Each row was made from one small tree. The marks that hang from a mark follow it in brackets, in the order of their numbers. Every link used is in the known rows. Write each row's tree.
Known rows:
z810{z770{z273{z349 z451 z734{z591}}}}: [-0.15  0.30  0.12  0.43  0.03  0.13 -0.10  0.08  0.28  0.23 -0.10  0.10
  0.00  0.04  0.10 -0.25 -0.22 -0.30 -0.10 -0.11 -0.09 -0.17 -0.16  0.16
  0.21]
z810{z770{z273{z451 z734}}}: [ 0.02  0.21 -0.03  0.28 -0.11  0.00  0.00 -0.07  0.42  0.10  0.01  0.05
 -0.05 -0.04  0.04 -0.28 -0.05 -0.30 -0.28 -0.10 -0.12 -0.35 -0.11  0.17
  0.18]
z107{z349}: [-0.16 -0.07 -0.27  0.09 -0.13 -0.08  0.11 -0.14  0.11 -0.08  0.11  0.06
 -0.14 -0.04  0.04  0.01  0.25 -0.10  0.04 -0.23  0.00 -0.36  0.06 -0.10
  0.08]
z273{z349{z107} z451 z734{z591} z770}: [-0.76  0.32  0.28  0.37  0.29  0.11 -0.38  0.28 -0.13  0.41 -0.20  0.10
  0.08  0.08  0.29 -0.45 -0.20  0.02 -0.56  0.13  0.05  0.06  0.02  0.31
 -0.01]
z273{z770}: [-0.23  0.19 -0.09  0.26 -0.13 -0.31 -0.01 -0.03  0.23 -0.03  0.07  0.03
 -0.17 -0.09  0.13 -0.18  0.13 -0.02 -0.25 -0.19 -0.06 -0.48  0.10  0.08
  0.04]
z734{z107{z349 z451 z792{z678}} z591}: [ 0.31 -0.24 -0.21 -0.40 -0.07  0.03 -0.06 -0.19 -0.11 -0.11  0.08 -0.09
  0.08  0.02 -0.21  0.36  0.17  0.28  0.27 -0.06  0.11  0.25 -0.15 -0.23
 -0.14]
z451{z107{z349 z734{z591}}}: [-0.01  0.13  0.04  0.00  0.06 -0.02 -0.01 -0.31 -0.05  0.43  0.05 -0.07
 -0.07 -0.09 -0.01 -0.07  0.08 -0.15  0.16 -0.25  0.13  0.09  0.02 -0.16
  0.05]
z810{z770{z273{z349{z107{z451 z792{z678}}}}}}: [ 0.00  0.26 -0.38 -0.09 -0.16  0.21 -0.03 -0.10  0.49 -0.32  0.09 -0.08
  0.10  0.06  0.05  0.02 -0.05  0.12 -0.20 -0.04 -0.09 -0.11 -0.12  0.05
  0.25]
z734{z107{z451} z273{z349} z591}: [ 0.05 -0.14  0.22 -0.01  0.14  0.08 -0.35  0.06 -0.24  0.24 -0.16  0.08
  0.04 -0.03 -0.19  0.40 -0.10 -0.01  0.44 -0.15 -0.23  0.13 -0.05 -0.07
 -0.09]
z273{z349 z451{z107{z734 z792}} z770}: [-0.39  0.35  0.13  0.05 -0.01 -0.11  0.04  0.08  0.05  0.12 -0.06 -0.01
  0.12 -0.10  0.35 -0.12 -0.09  0.16 -0.62  0.25  0.09  0.14  0.14  0.25
 -0.12]
z349{z107{z451 z734{z591}}}: [-0.29  0.12 -0.12 -0.11  0.09  0.04 -0.24 -0.33 -0.20  0.30  0.02 -0.06
 -0.13 -0.06 -0.04  0.05  0.08  0.04 -0.22 -0.17  0.10 -0.01 -0.14 -0.01
 -0.33]
z734{z107{z349 z451 z792} z273{z770} z591}: [ 0.22  0.34 -0.25 -0.13 -0.06 -0.09 -0.11 -0.04 -0.14  0.13 -0.03  0.05
  0.18 -0.02 -0.19  0.55  0.01  0.11  0.29  0.04 -0.06  0.32 -0.08 -0.16
 -0.12]
z107{z349 z451 z734{z273 z591} z792}: [ 0.15  0.17 -0.40 -0.25 -0.08  0.00  0.27 -0.19 -0.35  0.10  0.00  0.00
  0.05 -0.08 -0.18  0.50  0.12 -0.15  0.21  0.03  0.11  0.29 -0.23 -0.24
 -0.39]
z273{z451{z107}}: [-0.13 -0.22  0.24  0.07 -0.03 -0.25 -0.14 -0.07  0.16  0.13  0.03 -0.01
 -0.10 -0.15  0.12 -0.21  0.06  0.11 -0.16 -0.09 -0.03 -0.17  0.17  0.12
 -0.14]
z451{z107{z792}}: [-0.04 -0.27  0.06  0.02 -0.15 -0.14  0.05 -0.25  0.19  0.04  0.29 -0.11
 -0.09 -0.18  0.05 -0.03  0.14  0.18  0.03 -0.20  0.06 -0.13  0.20 -0.02
 -0.03]
z451{z107{z349 z734{z273} z792}}: [ 0.16  0.04 -0.15 -0.18 -0.07  0.06  0.22 -0.24 -0.03  0.21  0.15 -0.09
  0.07 -0.12 -0.06  0.17  0.13 -0.12  0.11 -0.02  0.04  0.17  0.11 -0.15
  0.06]
z770{z273{z451 z734{z107{z349 z792{z678}} z591}}}: [ 0.22 -0.16 -0.03 -0.03  0.06  0.27  0.05  0.03  0.07  0.21  0.06 -0.04
  0.03 -0.03 -0.16 -0.04  0.01 -0.01  0.10  0.09  0.06  0.17 -0.07 -0.10
  0.15]
z451{z107{z734{z591} z792{z273{z349 z770} z678}}}: [ 0.21 -0.04  0.12 -0.15  0.03  0.03  0.15  0.03  0.02 -0.08  0.05 -0.18
  0.05  0.07  0.02 -0.21 -0.11  0.03  0.18  0.06  0.14  0.19  0.03 -0.05
  0.13]
z107{z349 z734 z792{z273{z451 z770} z678}}: [ 0.27  0.05 -0.44 -0.36 -0.16 -0.04  0.46  0.08  0.02 -0.49  0.01 -0.07
  0.08  0.15  0.03 -0.08  0.15 -0.05 -0.20  0.37  0.17  0.04 -0.08 -0.04
 -0.05]
z273{z349 z734 z770}: [-0.57  0.14  0.19  0.29  0.05  0.01  0.01  0.22  0.02  0.09 -0.08  0.06
 -0.03 -0.02  0.25 -0.41 -0.02 -0.18 -0.50 -0.01 -0.01 -0.28  0.09  0.22
  0.18]
z792{z107{z451 z734} z678}: [ 0.36 -0.37  0.11 -0.52  0.00 -0.07  0.07 -0.16 -0.19 -0.54 -0.04 -0.19
 -0.10  0.00 -0.09 -0.07  0.26  0.10 -0.15  0.00  0.03 -0.09 -0.10  0.00
 -0.07]
z734{z107{z792} z273{z349} z591}: [ 0.11 -0.20  0.16  0.18  0.08  0.19 -0.22  0.04 -0.17  0.29  0.06  0.05
  0.07  0.01 -0.17  0.45 -0.09  0.06  0.55 -0.16 -0.17  0.10  0.06 -0.09
  0.07]
z678{z792{z107{z349} z273{z451}}}: [-0.04 -0.34 -0.16  0.02 -0.10 -0.07  0.27  0.03  0.07 -0.65  0.12  0.13
 -0.18  0.07  0.08  0.08  0.02  0.26  0.08  0.08  0.05 -0.14  0.22 -0.07
 -0.03]
z451{z107{z349 z734{z591} z792}}: [ 0.04  0.09 -0.09 -0.07 -0.03  0.02  0.13 -0.35 -0.08  0.33  0.18 -0.10
  0.00 -0.10  0.00  0.11  0.10  0.00  0.14 -0.16  0.22  0.21  0.01 -0.18
 -0.04]

Write each row's tree:
[ 0.11 -0.24 -0.48 -0.47 -0.25 -0.10  0.31 -0.10  0.05 -0.51  0.12 -0.09
  0.02 -0.04 -0.05  0.16  0.32  0.18 -0.08  0.06  0.14  0.00 -0.11 -0.17
 -0.19]	z107{z349 z451 z792{z678}}
[ 0.23 -0.24 -0.05 -0.09 -0.09 -0.28  0.11  0.29  0.24 -0.55 -0.08 -0.03
 -0.09  0.14  0.02 -0.41  0.05 -0.02 -0.04  0.17 -0.09 -0.36  0.03  0.10
  0.04]	z792{z273{z451 z770} z678}
[-0.49 -0.45  0.02  0.21 -0.03  0.13  0.30  0.13  0.08 -0.21  0.13  0.09
 -0.23 -0.02  0.09 -0.20 -0.12 -0.06 -0.11 -0.04  0.04 -0.28  0.20 -0.02
  0.03]	z678{z792{z273{z349 z734}}}
[ 0.21 -0.56  0.47  0.07  0.15  0.00 -0.04  0.14 -0.27 -0.35 -0.05  0.03
 -0.13  0.18 -0.04 -0.26 -0.01 -0.08  0.31  0.02  0.03 -0.09 -0.02  0.12
 -0.05]	z792{z107 z273{z451 z734{z591}}}
[-0.03  0.26  0.16  0.06  0.12 -0.05 -0.37  0.16 -0.15  0.24 -0.22  0.09
  0.11 -0.02 -0.09  0.31 -0.17  0.02  0.22 -0.04 -0.23  0.15 -0.03  0.01
 -0.03]	z734{z107{z451} z273{z349 z770} z591}
[-0.35  0.15  0.22  0.02  0.08  0.10 -0.17  0.09 -0.22  0.20 -0.06  0.02
  0.14 -0.02  0.09  0.07 -0.10  0.12 -0.32  0.10  0.10  0.25 -0.07  0.13
 -0.13]	z273{z349 z734{z107{z451 z792} z591} z770}
[ 0.05 -0.04 -0.09 -0.15  0.00 -0.04 -0.24 -0.24 -0.14  0.14 -0.01  0.05
 -0.02 -0.04 -0.15  0.34  0.12  0.09  0.24 -0.21  0.02  0.09 -0.10 -0.17
 -0.15]	z734{z107{z349 z451} z591}
[ 0.25  0.39 -0.06 -0.18  0.07 -0.11  0.03 -0.06 -0.35 -0.15 -0.18  0.01
  0.04  0.03 -0.07  0.26  0.09 -0.10  0.13  0.03  0.00  0.20 -0.14 -0.09
 -0.06]	z792{z107{z349 z451 z734{z273{z770} z591}}}
[-0.02  0.19 -0.07 -0.02 -0.14  0.28 -0.01 -0.14  0.29 -0.04  0.07  0.00
  0.13 -0.02  0.01  0.14 -0.08 -0.07 -0.25 -0.02 -0.07 -0.01 -0.13  0.10
  0.19]	z810{z770{z273{z349 z734{z107{z451 z792}}}}}
[ 0.22  0.47  0.04  0.23 -0.05 -0.07 -0.12 -0.25  0.38  0.37 -0.01 -0.03
 -0.04 -0.07  0.00 -0.13 -0.17 -0.21  0.01 -0.19 -0.06 -0.07 -0.13  0.04
  0.13]	z810{z770{z273{z451{z107{z734{z591}}}}}}
[ 0.41 -0.19  0.21 -0.17  0.15 -0.02  0.08  0.35 -0.15 -0.59 -0.20 -0.04
  0.07  0.32 -0.01 -0.48  0.01 -0.06  0.18  0.27  0.08  0.10 -0.07  0.06
  0.26]	z792{z107{z349} z273{z451 z734{z591} z770} z678}
[ 0.33  0.13 -0.35 -0.22 -0.06 -0.05  0.35  0.09 -0.09 -0.29 -0.03 -0.06
  0.07  0.18 -0.03 -0.05  0.05 -0.07  0.08  0.27  0.21  0.16 -0.18 -0.11
 -0.10]	z107{z349 z734{z591} z792{z273{z451 z770} z678}}
[ 0.13  0.12  0.11  0.10  0.01 -0.19 -0.29  0.13  0.07  0.19 -0.12  0.09
  0.05 -0.05 -0.06  0.11 -0.02  0.01 -0.10  0.08 -0.30 -0.14  0.14  0.13
  0.03]	z734{z107 z273{z451 z770}}
[ 0.55  0.01  0.23 -0.08  0.16 -0.08 -0.06  0.07 -0.19 -0.15 -0.12 -0.15
 -0.04  0.09 -0.17 -0.16  0.06 -0.10  0.27 -0.07 -0.11 -0.05 -0.05 -0.04
  0.26]	z792{z107{z734{z273{z770} z591}} z678}
[-0.28 -0.06  0.30  0.29  0.12  0.22  0.04  0.12  0.10  0.38  0.03  0.00
 -0.01 -0.15  0.11 -0.20 -0.20 -0.03  0.00  0.03  0.08  0.18  0.08  0.06
  0.04]	z770{z273{z349 z451{z107{z792}} z734{z591}}}
[-0.70 -0.02 -0.09  0.25  0.04  0.17  0.10  0.16  0.15 -0.13  0.10  0.09
 -0.13  0.05  0.20 -0.32 -0.19  0.09 -0.43  0.09  0.05 -0.18  0.25  0.09
  0.14]	z678{z792{z273{z349{z107} z734 z770}}}
[ 0.05 -0.29  0.06  0.03 -0.02  0.21 -0.10  0.03 -0.05  0.06  0.10  0.04
  0.09 -0.03 -0.10  0.42  0.02  0.07  0.25 -0.06 -0.22 -0.04  0.16 -0.01
  0.13]	z734{z107{z792} z273{z349}}
[-0.22 -0.12  0.11  0.22  0.04 -0.08  0.00  0.12  0.04  0.08  0.04  0.11
 -0.14  0.00  0.00 -0.16 -0.22  0.11 -0.18  0.11  0.05 -0.03  0.14  0.03
 -0.13]	z678{z792{z273{z451 z734{z107 z591} z770}}}
[-0.04 -0.20 -0.01  0.06  0.00  0.09  0.22  0.04 -0.25 -0.08  0.03  0.04
 -0.06  0.09  0.05  0.14 -0.07 -0.06  0.16  0.10  0.14  0.04 -0.10  0.02
 -0.33]	z107{z734{z591} z792{z273{z349 z451}}}
[ 0.14 -0.24  0.30  0.07  0.15 -0.01 -0.13  0.28 -0.06  0.18 -0.11 -0.04
  0.11 -0.01 -0.05 -0.05 -0.17  0.07  0.41  0.04 -0.11  0.24  0.06 -0.01
  0.01]	z734{z273{z349 z451{z107{z792{z678}}}} z591}
[ 0.11  0.28 -0.10  0.02  0.00 -0.11 -0.20  0.12  0.05  0.15 -0.15  0.14
  0.14  0.01 -0.04  0.19  0.03 -0.02 -0.06  0.14 -0.24 -0.01  0.12  0.04
  0.13]	z734{z107{z349} z273{z451 z770}}
